What can hang from each mark
J996: J3 J485 J586 J947
J125: J896 J947
J896: J125 J173 J688 J996
J688: J896
J485: J996
J947: J125 J996

Every row comes from one small tree of marks. The marks that hang from a mark follow it in brackets, in the order of their numbers. Every link used is in the known rows. Which tree was each row made from?
Known rows
J996{J3 J586 J947{J125}}: [ 3.181 -1.948 -1.148 -0.130  0.408 -0.172  4.391 -3.707 -0.546  1.310
  2.134 -1.425 -1.688  0.348  5.516 -3.742 -1.277 -5.383  1.488]
J688{J896{J125{J947} J173 J996{J586}}}: [ 0.522 -0.645 -3.000  1.708 -0.411  1.980  0.507 -0.720  1.942  2.667
 -0.565 -1.474 -1.320 -2.666  0.986 -5.535 -0.313 -2.020  0.167]
J896{J125}: [ 0.432  0.530 -1.536 -0.396 -0.345 -0.604 -0.043  0.449  0.375  1.682
 -1.398 -0.537 -0.169 -0.624  0.514 -1.097  0.385 -0.656 -0.354]
J996{J3 J485}: [ 0.701 -1.938 -0.403 -0.080 -0.017  1.325  2.052  0.018 -0.026 -0.396
  0.184 -0.852  0.093  0.948  0.355 -1.945  0.386 -3.382  1.842]
J125{J896{J688} J947{J996{J3}}}: [ 1.880 -3.994 -2.455  0.153  2.239  2.262  3.059 -5.672  1.761 -0.784
  4.466 -2.776  0.036 -0.918  4.283 -6.298  1.089 -4.613  2.946]
J485{J996{J3 J586 J947{J125{J896}}}}: [ 3.129 -3.556 -2.208  0.740  1.757 -0.488  6.005 -4.487 -2.426  1.583
  4.559 -2.094 -0.911 -1.207  6.317 -5.830 -0.857 -7.618  1.444]
J125{J896{J173 J996{J485}}}: [ 0.259 -1.309  0.080  1.736  0.961  1.043  2.852 -1.714  0.001 -0.709
 -0.230 -0.543 -0.790 -0.580 -1.207 -4.405  0.960 -3.377  1.751]
J996{J3 J485 J586 J947{J125{J896}}}: [ 3.034 -3.762 -1.500  0.657  1.427  0.515  7.064 -3.763 -1.073  0.859
  3.349 -1.469 -2.052 -0.651  4.896 -5.475 -0.968 -7.698  3.913]
J996{J485 J586 J947{J125}}: [ 2.488 -2.074 -1.453 -0.094  0.645  0.443  3.653 -1.613 -1.530  2.003
  1.676 -0.716 -3.462 -0.039  2.440 -2.663 -1.215 -5.552  2.841]
J485{J996}: [ 0.047 -0.805 -1.076  0.075  0.332 -0.014 -0.444  0.223 -1.920  0.915
  1.034 -0.651  0.298 -0.302  0.107 -0.629  0.344 -1.721 -0.980]
J896{J125 J173 J688}: [ 0.658  0.364 -2.834 -0.725 -0.294 -0.501  0.973 -1.866  1.066 -0.119
 -1.617 -1.378 -0.779 -1.725 -1.779 -2.933  2.168 -1.930  0.203]
J688{J896{J125 J996{J3}}}: [ 0.369 -0.778 -2.049  0.598  0.125  1.470  0.058  0.669  2.854  1.481
 -0.776 -2.317  2.170 -0.736  2.841 -4.367  0.590 -2.579 -0.039]
J485{J996{J3 J947{J125{J896}}}}: [ 3.048 -3.898 -1.704 -0.162  1.253 -0.282  4.897 -3.467 -1.594  0.467
  4.798 -2.730 -0.034 -0.230  5.772 -5.139  0.846 -7.524  1.154]
J996{J3 J485 J586}: [ 0.747 -1.522 -0.985  0.797  0.553  1.037  3.188 -1.097 -0.864  0.759
 -0.054 -0.318 -0.793 -0.011  0.920 -2.560 -1.316 -3.555  2.111]
J947{J125{J896{J173 J688}} J996{J586}}: [ 3.145 -2.528 -2.158  0.750  2.283 -1.078  5.184 -6.715 -0.242 -1.211
  2.254 -1.368 -3.086 -1.894  1.858 -5.485  0.703 -4.740  2.354]
J125{J896}: [-0.075 -0.760  0.060  0.707  0.794 -0.263  2.069 -0.990 -0.119 -0.603
  1.293 -0.012  0.617 -1.232  0.798 -1.341  0.109 -0.466  0.874]
J125{J896{J173 J688 J996} J947}: [ 0.486 -1.640 -1.679  1.388  0.909  2.057  1.656 -4.501  2.312 -0.286
  2.421 -1.922  0.019 -2.204  0.644 -6.117  1.511 -2.747  1.576]
J688{J896}: [-0.845 -0.845 -0.748  0.022 -0.098  0.813 -0.241  2.315  1.013 -0.775
  0.739 -0.491  0.618 -1.344 -0.400  0.180  0.505  0.272  0.340]
J125{J896 J947}: [ 0.292 -1.981 -0.619  0.926  0.316  1.347  1.739 -1.591  0.650  0.358
  2.961 -0.636  0.032 -1.477  1.680 -2.471  0.015 -1.006  1.459]
J688{J896{J125 J173 J996{J586 J947}}}: [ 0.593  0.158 -2.976  0.903  0.729  0.926  1.774 -1.356  0.580  2.199
 -1.053 -1.393 -1.889 -2.443  1.703 -5.659 -0.346 -3.484  0.218]

Write each row's tree
[ 1.069 -3.039 -1.281  2.652  1.367  3.153  3.828 -3.509  0.688  2.247
  2.454 -1.407 -0.119 -0.977  3.896 -6.935 -1.675 -5.058  3.329] | J125{J896{J996{J3 J485 J586}} J947}
[ 0.475 -1.452 -2.749 -0.063 -1.593  1.450  0.647  1.238  1.813  0.232
  0.042 -1.624 -1.139 -2.304 -0.744 -2.977  1.824 -1.521  0.233] | J688{J896{J125{J947} J173}}
[ 1.759 -2.729 -0.796  0.717  1.062  0.967  2.904 -4.175 -0.152 -1.446
  2.456 -1.199 -2.724 -0.703  1.157 -4.750  1.221 -2.722  1.512] | J125{J896{J173} J947{J996}}
[ 0.936 -0.865 -2.819  1.442  0.292  2.528  0.207 -1.111  0.724  5.089
 -0.591 -1.077 -1.751 -1.007  1.851 -5.207 -1.596 -3.646  1.832] | J896{J125{J947} J996{J485 J586}}
[ 1.273 -2.341 -0.996 -0.745  0.587  1.776  3.061 -1.078 -0.640  0.204
  1.194 -1.514 -1.006  0.991  2.129 -3.188  0.281 -5.535  2.493] | J996{J3 J485 J947}
[ 0.610 -0.844 -2.075  0.202  1.495  0.194  1.509 -1.853 -3.280  2.573
  1.982 -0.595 -1.708 -1.199  2.385 -2.628 -1.549 -3.813 -0.048] | J485{J996{J586 J947}}
[ 0.969 -1.344 -1.986  1.328  1.246  1.929  3.034 -4.101  0.812  0.181
 -0.646 -1.543 -0.634 -0.574 -0.377 -6.310  0.141 -5.298  2.291] | J896{J173 J688 J996{J3 J485 J586}}
[ 1.299  0.252 -2.279  1.509 -0.410  1.168  0.757 -3.009  0.857  3.409
 -1.267 -0.981 -2.046 -1.329  1.313 -5.755 -0.803 -2.253 -0.209] | J896{J125{J947} J173 J996{J586}}
[ 0.408 -2.185 -1.280  2.602  1.494  2.805  2.251 -2.554  0.328  2.840
  2.185 -0.548 -0.985 -1.671  2.156 -5.390 -1.820 -3.430  2.937] | J125{J896{J996{J485 J586}} J947}
[ 1.216 -2.531 -1.624  1.441  0.848  2.439  3.019 -5.580  2.845 -0.817
  2.746 -2.700  0.941 -1.447  2.249 -7.649  1.673 -4.333  1.893] | J125{J896{J173 J688 J996{J3}} J947}
[ 0.023 -0.258 -0.676  1.599  1.245  1.543  0.502 -0.961 -0.315  2.438
 -0.798  0.048 -1.045 -0.122  0.404 -2.966 -1.871 -2.446  1.486] | J896{J996{J485 J586}}
[ 3.091 -3.868 -2.049 -0.093  1.884  0.089  4.894 -4.434  0.046 -2.198
  2.379 -2.112 -3.123 -0.523  0.014 -5.215  2.756 -6.390  3.641] | J947{J125{J896{J173 J688}} J996{J485}}
[ 3.051 -2.620 -1.299  0.235  1.489  0.019  2.779 -2.365 -1.427  1.255
  0.955 -0.646 -3.934  0.825  2.056 -2.759 -0.976 -4.705  2.541] | J947{J125 J996{J485 J586}}
[ 0.087 -2.157 -2.005  0.469  0.918  1.789  1.516 -2.940  1.764  0.141
  3.771 -1.347  0.631 -2.489  1.354 -3.355  0.806 -1.727  2.255] | J125{J896{J688} J947}
[ 0.313  0.724 -2.650  0.001  0.983  0.734 -1.371 -1.846  2.381  2.568
 -1.042 -1.828  1.125 -1.121  1.079 -3.977  0.699 -1.856  0.126] | J896{J125 J688 J996}
[ 3.273 -3.656 -0.641  0.318  1.210 -0.393  4.984 -3.152 -1.040 -1.913
  1.609 -1.313 -3.760  0.306  0.448 -4.298  1.940 -5.751  2.787] | J947{J125{J896{J173}} J996{J485}}
[ 1.631 -1.753 -2.871  1.330  0.203  2.900  1.632 -2.136  1.276  4.530
 -0.244 -1.938 -0.832 -0.242  3.517 -6.782 -1.523 -5.253  2.001] | J896{J125{J947} J996{J3 J485 J586}}
[ 2.389 -3.188 -0.934 -0.222  1.011  0.378  4.695 -1.584 -0.719  0.333
  3.172 -1.299 -2.088 -0.379  2.765 -3.336  0.611 -5.924  3.407] | J996{J485 J947{J125{J896}}}
[ 1.877 -0.996 -0.345  2.269  1.510 -0.472  2.947 -3.536  0.588  1.971
  1.757 -0.484 -0.365 -1.261  3.895 -4.197 -1.528 -2.678  1.047] | J947{J125{J896{J996{J586}}}}
[ 3.286 -2.823 -2.352 -0.151  0.858 -0.302  3.993 -3.375 -2.373  2.178
  3.315 -2.088 -1.444  0.072  5.545 -4.420 -0.922 -7.025  0.580] | J485{J996{J3 J586 J947{J125}}}
[ 0.914 -1.273 -2.373  0.624 -0.237  2.753 -0.831  0.192  1.558  3.902
 -0.361 -1.682 -0.875 -0.061  1.320 -4.570  0.100 -3.473  1.457] | J896{J125{J947} J996{J485}}
[ 2.033 -1.549 -1.060  1.117  1.094 -0.212  3.055 -4.636  2.022 -0.987
  1.715 -1.956 -0.073 -1.358  1.070 -5.304  2.029 -3.813  1.306] | J947{J125{J896{J173 J688 J996}}}
